Each row was made from one walk, in order. Every step used is in the known rows, and no mark comes twice. Write each row's walk.
Known rows:
vafumon > vamuk > pekar > vemit > sabel: [-11.1  -4.1  -4.9  -0.4  -4.8  -3.5   7.3  -9.6  10.8   0.0  24.9  29.6
  -0.4  12.0   5.7  -3.6  24.9  -6.8 -10.7  -5.7  -8.1   3.6]
zela > vamuk > vafumon > vemit > pekar: [ -1.6   1.6   1.0 -12.5 -11.4   0.4 -13.6   4.7 -13.1  14.1 -14.1  42.7
  -4.2  13.6  -3.0  -6.0  17.3  -7.6  41.7  -9.7   3.4   0.7]
sabel > vamuk > vafumon > vemit: [ -1.8  -2.9   7.3  -8.6  -9.4   0.1  -2.1   7.3  -7.5   9.5   9.6  23.4
  -3.6  15.6  -4.0 -25.1  -0.3  -0.3  21.7 -13.0   3.1   5.2]
zela > vamuk > sibifu: [-14.2  -3.1  -0.9  -5.5  -3.5  -1.3  -0.6  -6.0  -1.9  -2.3  -8.9  21.6
   7.4   9.4   4.2  14.3   5.6   3.2   8.2   4.9  -9.9   4.3]
vafumon > vamuk > sabel: [-6.7 -3.0  6.6  0.8  2.0  6.4  2.9 -4.5 21.9 -5.1 16.4 12.5  5.5 12.3
 -1.1 -6.2 12.3 -1.9 14.8 -3.1 -6.1  3.3]
vemit > sabel: [  5.8  -1.9  -3.0  -4.5   1.4  -1.5   3.3   1.6  -7.3   1.8  -1.6  20.2
 -10.1   2.6  -0.4   0.0   5.9   5.3   0.6  -2.8   0.7  -1.1]
zela > vamuk > vafumon > vemit: [-3.5 -3.2  1.4 -8.5 -9.7  5.1 -7.4  6.3 -9.1 11.2 -6.4 36.5 -0.1 11.2
 -3.2 -5.5 11.0 -3.7 42.7 -9.9 -3.2  3.7]
vafumon > vemit > sabel > vamuk > sibifu: [ -5.0  -4.8   3.1 -16.6  -6.5 -12.1   5.7   2.7 -14.8   5.2  -4.6  41.8
  -6.8  21.9   0.3  -5.1   8.6  10.0  -2.4  -2.3  -7.5   3.4]
pekar > vemit > sabel > vamuk: [ -2.4  -0.9  -4.1  -3.7  -4.5  -8.9   4.1   1.5  -7.8  -1.5   8.7  10.5
 -12.5   5.1  -0.7  -9.7  15.0   3.7 -10.1  -3.6  -3.5   4.4]
zela > vamuk > vafumon: [-5.2 -2.8 -0.5 -2.7 -5.3  8.3 -5.1  0.0 -0.4  3.3  0.7 22.9  1.8  5.1
 -0.7 -2.5  3.4 -2.2 32.2 -8.0  0.5  4.9]
vafumon > vemit > sabel > vamuk: [ -1.3  -3.8   5.0 -13.9  -2.4  -8.3   4.0  10.9 -18.3   4.4  -5.9  29.8
 -13.8  17.5  -3.6 -11.5   4.6   4.6   5.6  -9.1  -1.7   2.1]
vemit > pekar: [ 3.6  4.0 -2.0 -4.8 -2.1 -3.9 -6.0 -1.8 -3.9  3.7 -7.5  5.9 -4.3  0.7
 -0.3 -1.7  3.3 -2.4 -1.3 -1.2  6.5 -3.3]
vafumon > vemit > pekar > vamuk > sabel: [ -0.5   4.3   8.4  -6.0  -0.5   3.5  -1.3  -5.0   9.4  10.8 -17.3  43.0
  -6.2  13.7  -6.7   2.0  12.8  -2.2   9.2   2.3   5.2  -5.0]
sabel > vamuk > vafumon > vemit > zela: [ -0.3   0.3  12.4 -12.4  -6.2   2.3  -3.2   1.5 -16.1  11.2   1.2  28.4
  -4.7  22.0  -5.2 -29.1 -10.1  -0.8  20.9 -12.4   8.4   3.1]
vemit > sabel > vamuk: [ -1.5  -4.4   3.1  -7.9   0.9  -4.5   5.6   4.8 -10.8  -3.6   2.6  14.5
 -11.2   9.7  -0.7 -11.3  -1.9   7.8  -6.7  -7.8   1.0   2.6]
sabel > vamuk > pekar > vemit > zela: [-12.4   2.7   3.1  -0.6   0.1  -2.5   2.8 -13.7  -3.4   0.4  10.9  10.5
  -1.8  14.9   1.5 -11.9 -12.5  -5.1 -24.7  -5.3   3.8   4.4]
sibifu > vamuk > vafumon: [  3.6  -8.6   1.7   2.6  -6.9   9.2  -1.3  -4.8  10.3   3.2   9.8  17.6
  -0.3   3.1  -2.6 -15.4   7.0  -2.9  23.1  -4.1   2.7   1.5]
vamuk > vafumon: [  4.5  -0.4  -1.0   1.1  -4.6   5.0  -2.0  -1.4   6.3   7.7  12.2  13.3
   2.9   0.7  -0.7 -11.1   1.3   0.0  17.0  -5.0   5.0   2.8]
vemit > zela > vamuk: [ -7.7   1.2   6.0  -7.7   2.8   5.0  -5.3  -5.0 -16.0  -1.3 -17.1  14.9
  -2.4  10.9  -0.9   4.8  -7.2  -0.8  12.7  -2.4   1.2   1.0]
vemit > vafumon > vamuk > sibifu: [-23.2  -4.8  -8.0  -7.9  -9.8   2.8   5.3  -8.1  18.4  -4.7  20.9   4.0
  16.8   8.1   5.7 -15.5  25.3   4.2  -4.4   7.0 -11.1  10.3]
zela > vamuk > sabel: [-7.2 -1.0  2.7  0.4  4.1  6.6 -0.6 -2.8  8.4 -4.5 -3.4 23.4 -0.5  9.1
 -2.5 12.0 -0.7  1.6 26.0 -2.1 -6.2  3.8]
zela > vamuk: [ -9.7  -1.8   1.0  -3.3   0.7   2.4  -4.2   2.1  -7.2  -3.7 -11.6   8.5
   1.1   3.7   0.8   9.5   2.0   0.0  15.7  -2.4  -3.7   1.2]

Which walk is each row?
[ -0.5   2.0  11.0  -9.2  -5.4  10.8  -2.9  -7.6  -3.3  16.5 -11.1  39.6
  -0.1  15.3  -5.7 -13.4   1.5  -3.8  11.8  -3.2  10.0  -1.7] => pekar > vamuk > vafumon > vemit > zela
[-4.7  0.3  4.5 -6.5 -2.1 10.0 -6.7 -7.9 -9.7  6.0 -4.9 29.6 -0.1 11.6
 -1.8 -7.3 -4.9 -2.4 29.8 -7.8  5.6  3.9] => vemit > zela > vamuk > vafumon
[  3.2  -3.0   4.8  -8.6  -7.6   6.2   3.1   0.1  -1.6  16.0  -5.4  56.4
  -6.7  11.2  -4.0 -10.7  18.4   1.2  13.9  -3.6   4.6  -0.3] => pekar > vamuk > vafumon > vemit > sabel
[  1.8   0.7   5.7 -12.9 -12.8  -3.8  -7.8   5.6 -11.7  12.9   1.6  30.8
  -7.7  17.0  -3.9 -26.3   5.9  -2.3  22.9 -13.7  10.6   1.6] => sabel > vamuk > vafumon > vemit > pekar
[ -3.1  -3.2   4.0  -2.8  -5.3   3.3   0.1   1.1   1.7   1.6  15.5   9.2
  -0.3   8.2  -1.4 -23.0  -3.4   2.2  12.4 -10.7   5.6   6.0] => sabel > vamuk > vafumon
[ -6.0   5.1  -2.3   3.3   0.0  -1.1   1.2 -17.2   1.1   5.7   7.8  14.6
   0.3   8.0   2.3  -0.4  -6.0  -7.3 -19.5  -1.1   1.8   1.8] => vamuk > pekar > vemit > zela
[ -7.8  -1.3  -5.8  -6.8  -7.2 -12.9   6.2  -5.6  -4.2  -2.2  10.4  21.9
  -4.3   9.9   3.0  -2.9  19.2   7.2 -18.5   3.4  -8.0   6.1] => pekar > vemit > sabel > vamuk > sibifu
[-13.9  -4.9   3.2  -5.4  -5.1  -2.5   2.7  -7.9  12.2  -4.0  12.8   9.9
  14.9  13.1   6.0  -1.5  16.7  -1.2   0.5   3.4 -10.1   4.4] => vafumon > vamuk > sibifu
[-11.5  -4.4   5.2  -0.4   2.4   0.1   6.3  -3.5   2.2  -2.7  12.8  12.7
   0.7  14.1   3.4 -11.3 -18.9  -0.4 -14.2  -9.3   3.1   4.7] => sabel > vamuk > pekar
[-13.3   0.0   7.9 -10.2   0.9   2.4  -3.8  -6.1 -16.8   7.9 -15.7  43.6
  -1.4  23.7  -0.1   6.1 -13.5  -6.5  11.0  -8.4  -1.1   0.4] => vafumon > vemit > zela > vamuk > pekar
[  4.8  -7.3   3.7  -4.0 -10.0   5.6  -4.0   2.4   0.3   9.4   2.9  31.6
  -2.9  10.1  -4.9 -17.0  13.7  -4.5  34.8  -5.9  -1.7   0.2] => sibifu > vamuk > vafumon > vemit
[-16.4  -5.4 -15.9   5.6  -7.2   6.6   5.2 -12.5  21.3  -3.1  20.9   7.9
   2.9  -0.3   1.9 -16.2  16.6  -4.4 -16.4   5.1  -8.2   7.2] => sibifu > vamuk > pekar > vemit > vafumon
[ -1.1   3.9   4.4  -0.7   2.8   6.1   1.0 -11.5  17.6   3.3  -9.8  27.5
  -3.2   6.8  -3.7   3.4   6.0   0.6  -0.1   4.3   7.8  -3.3] => vemit > pekar > vamuk > sabel
[ -6.3   1.9  -7.0   7.3  -3.1  -2.3   3.0 -10.3  10.1   2.9  14.7  10.4
   2.5   1.7   3.7   3.7   4.0  -7.6 -15.2  -0.8  -4.1   3.2] => vamuk > pekar > vemit
[ 2.5  1.9 -8.5 -1.2 -5.0 -7.3  1.3 -2.1 -4.0  3.5  5.9 15.3 -9.7 -2.1
 -0.5  4.0 21.9 -0.5 -8.0  1.5 -5.5  0.6] => pekar > vemit > sabel
[  4.9   0.0   1.8  -5.4  -8.7   2.9  -4.0   3.1  -2.3  15.0   5.8  28.5
  -0.1   7.2  -3.6 -12.7   6.6  -3.2  25.8  -7.6   1.7   1.3] => vamuk > vafumon > vemit
[-12.9   1.0   5.7 -15.5  -4.0  -3.5  -4.7  -7.2 -19.1   6.4 -24.8  39.8
   3.9  22.9   0.0  10.2   2.7   0.7  14.3   2.1  -7.8   1.6] => vafumon > vemit > zela > vamuk > sibifu
[ -7.8  -5.3  -5.1   8.4  -3.7   0.9   2.2 -12.6  13.5  -2.0  11.7  13.9
  -0.2   3.4   2.4  -0.9  10.7 -10.3 -10.0   1.1  -7.0   1.1] => sibifu > vamuk > pekar > vemit
[ 10.5  -1.9  -0.4  -8.8  -8.3  -0.8   0.0   5.0  -9.4  17.3   1.9  48.2
  -9.4  11.3  -4.0 -13.7  13.8   2.3  24.2  -9.2   2.2   0.6] => vamuk > vafumon > vemit > sabel
[  3.2  -4.9   2.0  -6.6  -4.3   0.5   3.1   2.4  -5.6   4.8  13.2  27.2
  -9.0  10.8  -2.3 -23.2  -0.3   8.6  12.8 -12.2   7.4   5.0] => vemit > sabel > vamuk > vafumon
[-15.4  -3.1  -5.7  -1.1  -2.4  11.0   5.5  -4.3  28.8  -5.5  27.2   6.8
   8.7   8.0  -1.0 -19.6  18.3   1.1  11.3   1.1  -5.7   9.1] => vemit > vafumon > vamuk > sabel
[ 1.3 -6.3  3.5  5.9  2.9  7.8  3.2 -6.4 18.1 -6.0  3.5 16.0 -3.7  6.5
 -4.4 -3.7  3.4  1.1 16.0  1.8 -4.1  0.1] => sibifu > vamuk > sabel
[-12.7  -0.4   5.7  -4.3   6.2   4.9  -0.7 -12.3  -8.8   0.9  -9.7  29.5
   0.7  17.4   2.4   7.6 -18.7  -3.4   1.0  -5.2   1.8   1.8] => vemit > zela > vamuk > pekar
[-21.2  -0.8 -13.2   0.4  -6.7  -0.6   6.6  -7.5  12.3  -2.6  27.2  -1.0
   2.3   5.3   3.0 -23.0   5.4  -0.3 -24.7  -1.2  -2.9  12.6] => sabel > vamuk > pekar > vemit > vafumon
[ -2.5  -7.6  -7.3   4.3  -3.1  -1.5   5.5 -10.7   7.8   0.0  10.7  33.1
  -8.5   5.7   2.1  -3.0  16.0  -4.7 -11.8  -1.6  -6.8   1.1] => sibifu > vamuk > pekar > vemit > sabel
[  7.3  -3.6   2.8  -7.2 -12.7   0.5  -9.9   0.1  -4.3  14.4  -4.9  38.0
  -6.3  11.6  -4.7 -19.4  18.1  -8.2  35.6  -6.6   5.4  -3.7] => sibifu > vamuk > vafumon > vemit > pekar
[  1.8  -1.7  -5.6  -2.6  -8.8  -4.5   3.3   0.5  -2.8   6.0  21.6  22.8
  -9.2   5.9  -1.5 -20.1  16.4   2.7   5.3  -8.9   2.5   6.5] => pekar > vemit > sabel > vamuk > vafumon
[  0.9  -4.7   0.6 -12.3  -7.7   3.0  -3.9   7.0 -14.9  12.8  -6.8  56.4
  -9.4  16.0  -3.3  -2.8  17.6   0.6  40.7 -11.3  -2.3   2.9] => zela > vamuk > vafumon > vemit > sabel
[-1.9 -1.4  6.9 -4.5 -7.9  9.6 -0.1 -1.0  5.8 14.0 -3.1 33.1  2.4  8.5
 -3.6 -8.3 10.7 -3.8 14.3 -2.6  4.2  0.3] => pekar > vamuk > vafumon > vemit
[ -5.7  -5.3   1.0  -9.2  -2.4  -9.3   8.7  -2.3  -6.7  -2.0   3.6  27.1
  -3.4  15.3   2.7  -5.3   3.3  13.5 -12.4  -1.1  -2.5   4.6] => vemit > sabel > vamuk > sibifu
